Each row comes from the steps of one walk. Every step used is in the known rows, and no mark comes twice. Write the walk behind each row, first mark first.
Known rows
bilu-rolug-mevu-zesod-takip-tupoval: [ 1.85 -1.73 -5.94  1.40  1.64  1.06 -0.83  1.35 -3.19  1.67  4.54  1.01
  3.94 -4.73 -1.26 -0.92 -2.66]
mevu-zesod: [-0.35 -0.38 -3.30  2.69 -1.24  1.41 -1.39  1.85 -1.10  3.49  1.00  1.61
  1.93 -2.24  0.68  0.85 -1.69]
bilu-zesod-rolug-tupoval: [ 0.87 -4.46 -1.34  2.03 -1.17  1.23  1.56  1.83 -2.66 -4.90  1.81  3.46
  0.36 -1.51  4.36 -2.19  4.56]
takip-bilu-rolug: [ 0.39  0.06 -3.06 -1.97  2.25 -0.27 -1.07  0.22 -1.69 -7.13  1.60 -1.37
 -0.03 -2.26  1.16 -1.52 -1.24]
takip-tupoval: [ 0.83 -4.97 -0.75 -1.40  0.84 -1.56  1.27  3.82  0.05  0.62  2.06 -3.01
  2.20 -3.00  2.81  0.81 -0.33]
zesod-takip-rolug-mevu: [ 3.63 -2.82  0.43  2.59  2.13  0.44  0.35  3.17 -0.53  1.68  0.47 -1.48
  1.83 -3.07 -1.06 -2.96 -0.65]
mevu-zesod-takip: [ 2.03 -1.76 -2.76  3.89 -0.68  1.83 -0.88  2.46 -1.12  3.52 -0.56  1.75
  3.93 -3.25  0.36 -0.69 -5.04]
rolug-mevu: [ 0.11 -3.00 -0.18  1.50  1.34 -0.13 -0.78  1.33 -0.84  3.77  4.38  1.26
  1.54 -0.73 -1.28  0.57  0.27]
bilu-zesod-takip-tupoval-rolug-mevu: [ 2.30 -4.15 -1.35  1.23  0.34 -0.53  1.91  0.42 -3.08 -1.49  3.58  2.16
  3.50 -5.10  2.83 -2.37 -0.50]
zesod-rolug: [ 0.82 -4.08  0.92  2.04 -0.56  0.40  0.60 -0.06 -0.72 -3.34 -1.01  3.29
 -0.07  0.62  0.63 -2.37  1.97]
bilu-rolug-mevu-zesod: [ 0.42  0.76 -5.88  1.28  1.06  1.37 -1.45 -0.24 -3.19  1.56  4.78  2.01
  2.23 -3.21 -2.08 -0.43 -0.86]
mevu-zesod-takip-bilu-rolug: [ 2.20 -1.80 -4.25  2.94  0.44  1.69 -1.44  2.65 -1.95  0.07  0.31  1.05
  3.93 -4.42  0.97 -1.47 -5.56]
tupoval-rolug-bilu-zesod-takip: [ 0.88 -1.71 -1.12 -0.44 -1.22  0.85  0.38 -5.81 -3.25 -8.68  2.36  2.87
  2.80 -4.28  1.32 -3.21  3.01]
rolug-bilu-zesod-takip-tupoval: [ 3.56 -5.19 -0.91 -1.03 -1.17  3.10  0.30  0.58 -2.23 -4.70  2.36 -1.10
  4.90 -4.08  5.19 -2.20  1.15]
zesod-takip: [ 3.31 -2.07  0.73  1.62  0.75  0.54  0.73  0.84 -0.02  0.06 -2.33  0.19
  2.91 -1.50 -0.40 -2.23 -4.74]
takip-bilu: [ 0.07 -1.99 -0.13 -1.15  1.74 -0.88 -0.88  1.76 -0.20 -4.99  0.80 -1.60
 -0.18 -1.16  2.26 -0.67 -1.03]
takip-rolug-bilu: [ 1.72 -0.85 -0.34 -0.87  0.19  2.11 -0.87  1.92 -0.60 -3.19  1.83 -4.44
 -0.54 -2.52  1.72 -2.01  7.20]
tupoval-rolug-mevu-zesod: [-1.53 -1.44 -2.48  2.29  0.19 -1.02 -0.67 -3.37 -2.84 -0.74  4.76  4.56
  1.84 -3.72 -2.36 -0.67  1.48]
bilu-rolug-mevu: [ 0.62  0.93 -4.27 -0.06  1.69  0.73 -0.82 -1.13 -2.65 -0.12  4.25  1.22
  1.27 -2.05 -2.38 -0.85 -0.02]
tupoval-rolug: [-1.30  0.75 -0.72 -0.07 -0.15 -1.62  0.52 -5.21 -1.68 -5.24  1.16  2.88
 -0.08 -2.10 -1.67 -1.57  2.16]

Which walk is each row?
[ 0.51 -3.83 -0.63  2.48 -0.67  0.66  0.97 -0.04 -3.10 -2.01  3.66  4.86
  0.62 -1.43  2.52 -2.28  3.75]
bilu-zesod-rolug-mevu
[ 0.79 -2.11 -3.86 -1.74  2.42  0.19 -0.98  2.76 -1.59 -8.03  1.88 -2.27
  0.36 -2.71  2.31 -1.17 -0.19]
takip-bilu-rolug-tupoval
[-0.32 -2.98 -2.23  2.46  1.07 -1.12 -0.78 -2.48 -2.94 -2.29  4.24  4.00
  2.77 -4.67 -1.60 -1.72 -0.49]
tupoval-rolug-mevu-zesod-takip-bilu
[ 1.81 -6.06 -2.35  3.71  1.17  0.63 -0.99  4.42 -1.63  6.80  4.72  1.44
  4.97 -4.05 -0.18  0.36 -3.35]
rolug-mevu-zesod-takip-tupoval
[-0.16 -0.98 -1.38 -1.05 -1.45  0.71  0.10 -6.05 -3.24 -8.60  3.15  2.80
  1.84 -3.72  1.46 -2.53  4.65]
tupoval-rolug-bilu-zesod
[ 2.48 -3.27 -4.74  3.14  0.60  2.04 -1.33  4.29 -1.91 -0.47  0.43  0.46
  4.24 -4.69  1.72 -1.17 -4.99]
mevu-zesod-takip-bilu-rolug-tupoval
[ 2.70 -1.95 -1.37  1.80  0.22  1.15  1.53  2.83 -2.32 -2.43  1.36 -0.15
  1.07 -3.76  3.30 -2.91  2.28]
bilu-zesod-takip-rolug-tupoval
[ 1.44 -5.13 -2.11  3.73  1.53  0.95 -1.78  3.59 -1.76  4.67  4.32  1.91
  4.21 -3.49 -0.35 -0.11 -3.63]
rolug-mevu-zesod-takip-bilu
[ 1.64 -2.42 -0.98 -1.26 -1.85  3.43 -0.57 -1.14 -2.22 -4.89  2.93 -0.18
  2.78 -2.29  4.52 -1.40  3.61]
rolug-bilu-zesod
[ 2.47 -0.42 -0.81  1.64  0.09  0.82  1.40  1.07 -2.34 -1.79  1.06  0.55
  0.78 -3.46  2.48 -3.21  1.51]
bilu-zesod-takip-rolug
[ 0.53 -5.38 -3.40  4.43 -1.38  2.19 -0.77  4.22 -1.51  0.20  0.55  3.00
  2.23 -2.27  2.24 -0.42  0.79]
mevu-zesod-rolug-tupoval
[ 0.38 -1.48 -4.19 -0.34  2.46  0.16 -1.94  1.57 -2.45 -4.07  4.11 -0.24
  1.35 -3.41  0.83 -0.98 -1.60]
takip-bilu-rolug-mevu-zesod
[ 3.84 -6.21 -0.18  0.08  0.85 -0.33  1.44  0.70 -1.03 -3.28  0.13 -1.00
  5.27 -5.03  1.63 -2.69 -3.26]
zesod-takip-tupoval-rolug-bilu
[ 0.78 -5.92 -1.31 -2.23  0.23 -1.29  1.04 -0.20 -1.45 -4.83  3.42 -1.86
  3.45 -5.11  2.91 -0.61  2.28]
takip-tupoval-rolug-bilu
[ 2.86 -2.25 -2.94  3.51 -0.55  2.85 -1.35  3.27 -1.44  1.82  0.39 -0.45
  3.70 -4.64  1.21 -1.64 -1.51]
mevu-zesod-takip-rolug-bilu
[ 4.52 -2.72  0.47  1.11  0.99  1.95  0.06  2.20 -0.47 -2.10 -0.97 -2.94
  2.49 -3.31  0.79 -3.59  0.24]
zesod-takip-rolug-bilu
[ 1.58 -0.03 -5.64  1.81  1.30  1.60 -1.29  0.10 -3.24  1.55  3.93  2.07
  3.20 -3.72 -2.16 -1.20 -2.51]
bilu-rolug-mevu-zesod-takip
[ 0.94 -0.16 -5.37 -0.79  0.98  1.52 -0.04  1.57 -1.94 -4.20  1.45 -0.93
  0.73 -2.28  0.19 -0.72  1.11]
bilu-rolug-tupoval
[ 3.55 -3.06 -1.45  0.73  2.76  0.28 -0.42  1.49 -1.52 -3.50  0.38 -0.29
  3.35 -3.29  0.06 -3.08 -5.52]
zesod-takip-bilu-rolug-mevu
